(in the rows, 128 means zero)
Known rows, with every step that occurs:
gofo/vupo/zupafe/betoz/tubug/padi: 139 99 125 133 120 102 107 126 175 150 136 106 127 77 138 130 184 191 95
 97 90 138 116 120 162 120
betoz/tubug/vupo: 133 138 144 139 127 152 138 87 165 174 149 101 118 97 134 162 128 127
 150 117 77 160 134 116 133 128
ragam/zupafe/vupo/keso: 123 108 119 136 140 126 127 121 170 132 143 97 161 123 117 185 121 161
 118 59 73 170 117 129 150 147
liboz/zupafe: 132 113 145 143 135 129 121 129 163 141 170 110 118 122 118 207 125 137
 149 83 79 163 130 120 154 116
manuros/keso/vupo/zupafe/betoz/tubug: 108 101 122 139 123 77 124 132 172 161 125 99 102 70 130 138 158 177 118
 79 98 140 107 145 139 125
liboz/zupafe/vupo: 140 118 136 140 139 113 119 113 177 123 156 100 121 133 91 206 140 136
 141 81 68 141 127 149 156 134
foran/vupo/zupafe/betoz: 150 84 127 116 122 96 89 129 163 135 153 125 146 116 115 140 149 154 121
 92 81 159 128 102 152 124
manuros/keso/vupo/zupafe/betoz: 112 88 123 141 133 63 110 150 170 159 134 104 111 83 136 141 148 176 121
 65 103 151 102 140 149 116
betoz/tubug/padi/zupafe/vupo: 137 119 133 143 119 133 146 104 150 137 151 108 142 101 115 190 168 168
 142 121 75 142 104 120 134 108
tubug/padi/zupafe/vupo: 140 103 134 147 135 109 128 132 149 132 165 114 157 121 121 195 160 171
 147 102 84 157 95 114 151 96
padi/zupafe/betoz/tubug/manuros/keso: 102 81 135 140 116 129 136 151 143 167 152 100 119 123 124 159 145 166
 138 110 105 168 121 129 124 138
vupo/zupafe/betoz/tubug/manuros: 127 99 132 134 111 111 101 128 163 165 138 100 109 120 122 140 152 139
 117 114 94 157 126 126 118 123
keso/vupo/foran: 155 82 135 138 144 130 127 133 164 159 138 111 127 111 131 133 125 147
 145 83 85 172 112 111 132 71
gofo/vupo/keso: 123 72 133 137 123 145 127 156 170 151 146 100 145 73 154 163 129 175
 111 64 76 151 102 94 140 128
betoz/zupafe/vupo: 163 83 127 137 126 94 128 132 182 127 148 90 156 146 124 125 140 128 157
 72 60 145 114 139 147 129
padi/zupafe/vupo/foran: 152 63 153 133 134 122 128 143 139 138 152 115 147 142 102 163 147 161
 147 88 95 163 108 115 131 84
liboz/zupafe/betoz/tubug/manuros: 124 122 129 141 126 140 119 125 171 148 154 96 91 139 103 165 140 132
 132 119 84 157 150 142 134 149
vupo/zupafe/betoz/tubug/manuros/keso: 108 94 129 134 116 99 110 136 161 165 136 95 109 106 128 146 146 158 116
 104 96 159 122 135 122 142
foran/vupo: 153 92 127 119 129 143 119 105 165 140 159 118 169 116 126 176 115 139
 147 92 56 167 128 98 150 130
padi/zupafe: 130 80 153 142 121 130 128 147 139 159 169 119 145 121 136 193 137 151
 155 85 96 172 105 101 137 85
ragam/zupafe/vupo: 140 118 118 131 146 120 125 91 179 140 143 98 167 145 110 189 125 148
 134 63 65 173 130 153 173 143
vupo/zupafe/betoz: 134 82 139 138 123 85 93 149 159 151 154 117 124 118 118 144 162 154 118
 82 95 159 115 109 135 109
keso/vupo/zupafe/betoz/tubug/zozaf: 133 103 117 149 121 112 110 116 174 159 135 103 82 95 116 125 171 171
 111 100 99 139 104 147 119 96
foran/vupo/zupafe/betoz/tubug: 147 97 126 113 113 112 103 110 164 138 144 120 138 103 111 136 158 156
 117 108 76 147 133 107 142 133
foran/vupo/keso: 133 82 127 124 123 151 122 139 155 130 161 117 163 91 134 172 112 157
 132 87 63 164 111 74 124 135
betoz/tubug: 133 110 135 137 114 158 144 101 160 158 148 104 137 99 124 182 136 137
 142 103 62 149 121 113 119 125
betoz/zupafe/vupo/foran: 176 62 137 131 137 100 130 143 169 124 144 95 154 156 117 94 138 139 158
 75 70 158 119 126 136 111

Rows:
135 115 147 141 138 82 90 133 163 169 157 112 106 114 133 126 150 142
 130 98 111 170 128 113 153 112 : tubug/vupo/zupafe/betoz
143 82 142 127 121 106 101 127 177 162 137 103 140 87 154 165 145 163
 112 64 87 150 111 119 168 102 : gofo/vupo/zupafe
159 73 140 132 144 129 127 119 162 132 142 105 151 141 93 150 136 148
 140 86 65 158 115 122 127 115 : zupafe/vupo/foran
127 74 134 139 150 113 138 143 159 160 138 103 128 94 139 144 115 173
 146 69 88 171 106 124 137 103 : manuros/keso/vupo/foran
110 93 118 140 133 82 101 147 176 175 130 89 106 112 148 143 123 150 126
 88 103 173 112 151 140 126 : tubug/manuros/keso/vupo/zupafe/betoz
126 85 142 141 111 130 133 147 141 155 160 116 125 120 109 155 170 163
 135 106 100 154 121 109 125 112 : padi/zupafe/betoz/tubug
130 103 135 146 137 112 113 147 166 134 171 112 107 136 97 168 150 148
 135 87 87 158 139 124 153 134 : liboz/zupafe/betoz
112 105 108 142 126 125 133 125 179 170 127 86 105 108 123 129 136 151
 127 111 85 156 127 153 124 156 : zupafe/betoz/tubug/manuros/keso/vupo
113 95 123 144 139 105 137 132 173 163 141 96 131 83 146 175 118 163 146
 65 79 158 102 136 147 123 : manuros/keso/vupo
139 84 144 139 124 116 127 131 153 141 156 109 149 132 108 193 150 150
 145 84 86 151 102 128 142 103 : padi/zupafe/vupo
129 116 141 145 117 147 146 120 139 152 162 115 140 93 137 193 157 170
 148 121 85 158 107 97 131 94 : betoz/tubug/padi/zupafe
132 114 118 138 116 97 101 122 182 174 120 96 93 104 133 125 152 134 116
 111 99 151 118 144 128 101 : keso/vupo/zupafe/betoz/tubug/manuros
139 86 132 127 112 106 106 126 178 157 128 101 122 84 129 127 175 175 96
 83 91 135 123 127 156 125 : gofo/vupo/zupafe/betoz/tubug
126 106 149 143 121 126 129 135 144 168 160 115 110 118 118 137 164 155
 142 116 112 163 131 114 138 113 : padi/zupafe/betoz/tubug/vupo
122 108 136 145 133 119 122 141 168 115 156 100 115 110 99 200 138 151
 127 77 74 138 113 127 135 139 : liboz/zupafe/vupo/keso
147 101 143 139 128 141 147 117 139 135 148 111 142 111 109 164 166 178
 141 125 83 153 108 110 125 91 : betoz/tubug/padi/zupafe/vupo/foran
139 89 158 138 130 132 131 145 131 165 158 120 107 127 112 109 161 166
 140 121 121 174 134 102 129 95 : padi/zupafe/betoz/tubug/vupo/foran
141 73 133 129 123 91 93 145 179 156 138 106 131 99 135 130 166 173 100
 70 94 146 118 121 167 118 : gofo/vupo/zupafe/betoz
128 70 143 144 124 115 119 168 140 153 170 121 134 135 116 157 161 163
 138 88 106 168 115 104 137 102 : padi/zupafe/betoz
137 111 124 140 115 88 108 123 178 161 125 108 98 86 123 126 171 152 113
 95 97 138 112 134 135 94 : keso/vupo/zupafe/betoz/tubug
120 111 134 147 114 138 148 133 143 130 151 108 139 82 121 187 167 184
 129 115 80 139 91 102 114 113 : betoz/tubug/padi/zupafe/vupo/keso
132 105 118 137 145 121 118 128 167 152 157 112 153 149 117 153 134 160
 127 68 86 188 142 127 168 142 : ragam/zupafe/betoz
131 97 137 136 111 103 107 131 159 153 143 112 115 102 113 140 172 155
 114 98 91 144 121 114 123 118 : vupo/zupafe/betoz/tubug
108 116 124 134 116 119 127 104 173 181 118 83 105 84 155 170 118 142
 132 105 87 158 111 151 126 121 : betoz/tubug/manuros/keso/vupo/zupafe
110 118 118 139 121 145 144 103 176 178 125 80 115 92 147 174 107 137
 144 108 74 161 117 150 124 138 : betoz/tubug/manuros/keso/vupo
111 98 149 148 116 129 132 160 136 161 162 115 104 97 124 132 162 169
 128 112 118 161 118 94 117 118 : padi/zupafe/betoz/tubug/vupo/keso
111 100 123 137 131 95 109 131 174 181 129 87 114 102 165 174 103 141
 139 85 95 175 105 148 142 111 : tubug/manuros/keso/vupo/zupafe
133 138 152 134 119 120 118 89 161 175 144 105 107 85 142 158 139 132
 138 113 92 156 128 118 138 107 : betoz/tubug/vupo/zupafe
